Known rows, with every step that occurs
q > r > n > t > a: -1.38 +0.28 +0.12 +3.09 -0.54 +0.51 -5.60 +0.16 -3.97 +0.56 +2.62 -0.89 +3.15 -2.43 +1.34 -0.95 -0.96 -2.96 -1.71 +2.79 +0.53 -1.14 +1.57
t > d > s > n: -0.76 +2.74 -0.40 -1.77 -0.91 -1.50 -0.05 +3.48 +1.29 +0.90 -1.20 -2.00 +1.37 +0.94 +0.12 +0.53 +0.76 -0.87 +1.39 +0.00 -0.57 -1.84 +1.71
t > d: -0.32 +2.75 -1.84 -1.48 -0.23 -1.70 +0.25 +2.10 -1.19 +0.99 +0.02 -2.36 +2.28 -0.11 +1.94 +2.45 +0.01 -0.17 -1.04 +0.88 -0.11 -0.44 +0.33
q > r: -0.05 +0.75 -1.82 +1.34 -0.48 -0.56 -2.24 +1.83 -4.59 +0.54 +0.77 -2.00 +1.63 -0.82 +0.55 +3.73 +0.78 -0.52 -0.88 +0.92 -1.92 -1.97 +1.16
d > s: -0.95 +3.21 -0.94 -0.85 -0.92 -1.86 -2.37 +4.36 -1.36 +1.08 -0.57 -0.93 +1.89 +0.84 -0.13 +2.85 +1.22 +2.83 -0.26 +0.24 -2.34 -1.42 +1.24
d > s > n: -0.77 +2.37 +0.15 -1.68 -0.94 -1.20 -1.54 +3.48 -1.19 +1.12 -1.11 -0.91 +1.61 +0.69 -1.90 +1.30 +0.43 +0.68 +0.97 -0.61 -1.93 -2.41 +2.08
s > n > r > a > t > d: +2.80 +1.58 -1.86 -1.37 +3.39 -1.99 +5.76 -2.44 +2.18 +2.04 -3.22 -1.94 +0.84 -0.62 -1.67 -0.26 +0.55 -2.05 +1.78 +1.01 -0.25 -5.54 +0.17
t > d > s: -1.12 +3.42 -1.19 -0.90 -1.01 -2.08 -1.18 +4.70 +0.97 +0.92 -0.54 -2.12 +1.46 +1.41 +1.99 +2.15 +1.67 +1.12 +0.31 +0.94 -1.26 -1.00 +1.06
s > n: +0.07 +1.77 -0.35 -2.23 -0.24 -0.94 +0.74 +0.72 -3.18 +1.35 -0.53 -0.88 +2.52 -0.88 -2.04 +1.60 -1.19 -1.49 -0.66 -0.78 -1.03 -2.35 +1.22
r > a > t: +1.18 +3.14 -2.14 -1.32 +2.18 -1.91 +0.73 -1.14 -2.23 +2.30 -1.64 -1.09 +2.70 -1.50 -2.09 +3.54 +0.11 +0.12 -1.46 -0.08 -1.89 -5.35 -0.68
t > d > r > a > s: +2.17 +1.90 -1.73 +0.36 +0.58 +1.32 +2.58 +0.78 +3.39 -0.01 -1.55 -2.44 +1.38 +0.48 +0.65 +2.04 -1.85 +3.81 +0.20 +1.25 -1.63 -0.38 -2.09
r > a > s > n > t: +1.26 +2.87 -0.74 -0.75 -0.94 +1.39 +0.65 -2.41 +1.35 -0.06 -1.12 +0.34 +1.40 -0.93 -2.41 -1.31 -3.43 +0.92 +1.45 -0.11 -1.24 -3.18 +0.45
n > r: +1.20 +0.90 -1.18 -0.08 +1.08 -2.14 +2.24 +1.70 -2.28 +1.15 -1.23 -0.97 +1.36 +0.31 -0.20 +1.56 +0.31 +2.10 -0.10 +1.02 -1.66 -0.43 +1.25
d > r > q: -0.16 +1.64 -0.18 -3.27 +1.25 -1.57 +0.90 +1.30 -3.09 -0.17 +0.36 -1.63 +3.64 -0.92 -0.93 +3.58 -2.85 +3.88 -2.51 +0.39 -1.50 +1.67 +0.19
a > t: +0.24 +2.99 -1.08 -2.28 +1.41 -2.16 -0.93 -0.61 -4.50 +1.98 -0.26 -1.09 +2.95 -1.84 -1.13 +3.90 +0.05 -0.19 -1.76 +0.32 -1.73 -2.78 +0.19
n > r > a: +1.77 +1.19 -2.36 +0.65 +1.75 -1.66 +3.88 +1.37 +0.03 +1.36 -2.43 -0.54 +0.92 +0.75 -1.22 +1.30 +0.25 +2.30 +0.02 +0.56 -1.78 -3.12 +0.09
n > t: -0.59 +3.34 -0.25 -1.52 -0.70 -1.38 -2.19 -0.59 -3.74 +0.10 +0.78 -1.27 +2.93 -0.83 +0.27 +0.23 -1.90 -0.30 -1.58 +0.75 -1.11 -1.36 +0.61
l > r: +0.62 +0.75 -3.69 -1.78 +0.23 -0.27 -0.60 +1.61 -4.07 +2.45 -0.96 -1.42 +1.99 +1.02 -1.01 +4.53 -0.24 +0.22 -0.70 -0.77 -0.40 -1.34 +1.65
q > r > n > t > a > s: -0.35 +0.23 -0.25 +3.79 -1.62 +2.34 -6.03 -0.01 -1.75 -0.21 +2.56 +0.28 +2.14 -2.69 +1.11 -0.40 -1.32 +0.08 +0.04 +3.28 +0.06 +0.70 +1.71
l > r > n > t: +0.13 +0.79 -2.50 -0.16 +0.03 +1.31 -3.13 +0.52 -5.47 +3.68 +0.78 -1.37 +3.33 -0.62 -1.37 +1.49 -2.11 -0.61 -1.19 +0.42 +0.31 -0.43 +2.05

Rows
-0.76 +2.78 +0.25 -0.17 -1.63 +0.19 -3.10 -1.62 -0.23 -2.09 +0.73 +0.94 +1.78 -1.12 +1.38 -0.68 -2.16 +1.62 -0.34 +1.89 +0.24 +0.40 +0.78
n > t > a > s
-1.46 +4.51 -0.13 -1.33 -1.62 -2.11 -2.75 +2.15 +0.45 -0.26 +0.20 -2.38 +1.54 +0.81 +2.61 -0.74 +0.26 +0.32 +0.45 +1.59 -0.70 -1.51 +0.92
n > t > d > s
+1.06 +2.26 -1.61 -0.71 +1.70 -0.22 +2.85 +0.79 +0.89 +0.57 -1.41 -3.64 +2.31 +0.71 +0.76 +1.72 -1.18 +0.91 -1.60 +0.81 -0.91 -2.34 -2.36
t > d > r > a
+0.67 +2.57 -0.18 -2.24 +2.60 -1.86 +0.94 -1.40 -2.33 +1.10 -0.29 -4.27 +2.76 -1.14 +0.79 +2.71 -0.89 -0.11 -1.83 +1.57 -1.50 -1.56 -1.96
a > t > d > r
-0.57 +3.13 +0.17 -2.74 -0.61 -1.11 +0.16 -1.54 -1.04 +0.09 +0.12 -2.38 +2.01 -0.92 +0.45 -2.29 -2.35 -3.75 +0.04 +0.67 +0.65 -1.86 +1.10
s > n > t > d
+0.23 +1.86 -0.59 -1.36 +0.98 -0.84 +1.07 +1.38 -1.51 +0.23 -0.16 -3.97 +2.49 +0.32 +1.67 +1.97 -1.44 +0.60 -1.79 +1.26 -1.21 +0.31 -1.45
t > d > r
-0.77 +1.81 -2.50 +0.34 -0.96 +0.54 -3.83 +3.41 -0.87 +3.21 +0.13 -2.38 +2.21 +1.21 +0.70 +0.68 +0.01 -0.24 +1.04 +1.25 +0.48 -0.60 +2.26
l > r > n > t > d > s
+0.58 +2.53 -0.44 -3.98 +2.85 -2.25 +1.75 -1.07 -1.47 +0.26 +0.14 -3.02 +3.58 -1.92 +0.12 +3.64 -1.74 +1.54 -1.76 +1.51 -0.42 +0.32 -0.41
a > t > d > r > q
+0.94 -0.20 +0.10 -1.79 +0.60 -0.52 +3.07 -0.18 +2.76 -1.66 -1.28 +2.70 +0.86 -0.86 -1.36 -0.12 -1.52 +3.84 +2.05 +1.15 +0.84 +2.26 +3.29
t > a > s > n > r > q
+1.72 +1.68 -1.72 +1.57 -1.07 +1.73 -0.49 -1.97 +2.73 -0.89 -0.54 -1.65 +0.14 -1.01 +0.69 -1.57 -1.67 -2.08 +2.99 +1.47 -0.40 -3.41 +0.67
q > r > a > s > n > t > d
+1.69 +2.09 -5.14 -1.62 +2.59 -0.99 +1.75 -1.26 -0.30 +3.14 -2.44 -2.41 +1.44 +0.32 -0.45 +4.29 +0.78 -2.05 +0.11 -0.04 +0.53 -5.32 +0.29
l > r > a > t > d
+0.08 +2.18 +1.23 -2.51 +0.67 -0.29 +0.70 -2.39 -1.07 -0.73 +0.23 -4.13 +2.44 -0.74 +0.36 -2.65 -3.95 -2.23 -0.51 +1.08 -0.63 -1.21 -0.71
s > n > t > d > r
+1.28 +1.75 -1.22 +0.22 +0.98 -1.69 +4.43 +2.99 +5.13 +1.07 -3.73 -1.50 -0.39 +2.05 -0.84 -1.39 +1.65 +0.75 +3.17 +0.66 -0.97 -3.99 +1.17
t > d > s > n > r > a
+0.37 +3.10 -1.51 -2.35 +1.42 -2.62 +0.10 -0.55 -1.90 +1.80 -0.24 -2.44 +2.57 -1.41 +1.04 +3.18 +0.55 -1.51 -1.30 +1.17 -0.11 -2.36 -0.12
a > t > d
+2.36 -0.01 -0.57 -0.24 +0.11 -0.02 +3.13 +0.35 +0.51 +0.53 -1.62 +0.30 +0.23 -0.12 -1.93 +0.36 -1.09 +2.70 +2.55 +0.67 -2.11 +0.67 +1.85
a > s > n > r
+2.66 +1.81 -2.32 -0.33 +3.34 -2.72 +3.15 -1.53 -0.77 +2.09 -2.50 -0.84 +1.55 -0.82 -2.19 +2.03 +0.87 +1.37 +0.10 +1.00 -2.08 -4.77 -0.30
n > r > a > t
+1.44 +0.23 -0.50 -1.06 +1.26 -1.69 +3.20 +0.57 -1.96 +0.94 -1.57 -0.95 +1.11 -0.04 -2.04 -0.16 -0.50 -0.06 +0.88 +0.08 -1.42 -1.29 +1.70
s > n > r
+1.81 +2.95 -0.76 +0.10 +0.05 +1.21 +1.05 -1.93 +2.92 -1.23 -0.75 -2.54 +1.59 -0.07 +1.41 -0.76 -3.60 +2.79 +0.38 +1.83 -1.54 -0.84 -2.24
n > t > d > r > a > s
-0.33 +1.28 -0.91 +2.32 -0.54 +0.44 -3.66 +1.07 -3.05 +1.76 +2.40 -3.07 +2.70 -2.04 +2.29 -0.58 -0.57 -2.90 -0.64 +2.72 +0.12 -0.69 +1.21
q > r > n > t > d
+2.18 +0.47 -1.55 -0.36 +1.82 -1.08 +4.95 -0.04 +0.65 +1.51 -2.81 -0.28 +0.90 +0.11 -2.79 -0.34 -0.47 +0.40 +1.19 -0.16 -1.32 -4.00 +0.88
s > n > r > a
-0.52 +3.65 -0.57 -1.86 -0.61 -1.77 -0.93 -0.32 -1.42 +0.01 +0.67 -2.51 +2.49 -0.39 +2.70 -0.52 -1.53 -1.79 -1.02 +1.43 +0.17 -0.88 +0.51
n > t > d
+1.05 +2.06 -1.82 +0.54 +1.23 -1.26 -0.54 +0.46 +2.18 +1.52 -1.97 -2.68 +0.61 -0.40 -0.82 +1.58 +2.39 -3.13 +2.72 +1.00 -1.48 -7.38 +0.91
q > r > a > t > d > s > n
+2.10 +1.11 -3.21 -1.18 -0.52 +2.48 +0.57 -2.72 +0.67 +1.13 -2.06 -0.20 +0.89 +0.39 -2.92 +0.20 -3.23 +0.09 +2.51 -1.06 -0.33 -3.41 +1.36
l > r > a > s > n > t
+1.15 +3.12 -1.14 -0.67 -0.89 +1.01 +1.82 -1.94 +3.83 -0.34 -1.22 -0.74 +0.96 -0.68 +0.08 -2.04 -2.88 -0.51 +2.04 +0.69 +0.31 -2.55 +0.27
r > a > s > n > t > d
+2.01 -0.09 -0.57 -2.10 +0.34 -0.58 +3.84 +0.63 +1.52 -0.42 -1.16 +1.31 +0.93 -0.89 -2.46 +1.39 -1.80 +4.60 +2.78 +0.34 -0.80 +2.35 +3.10
a > s > n > r > q
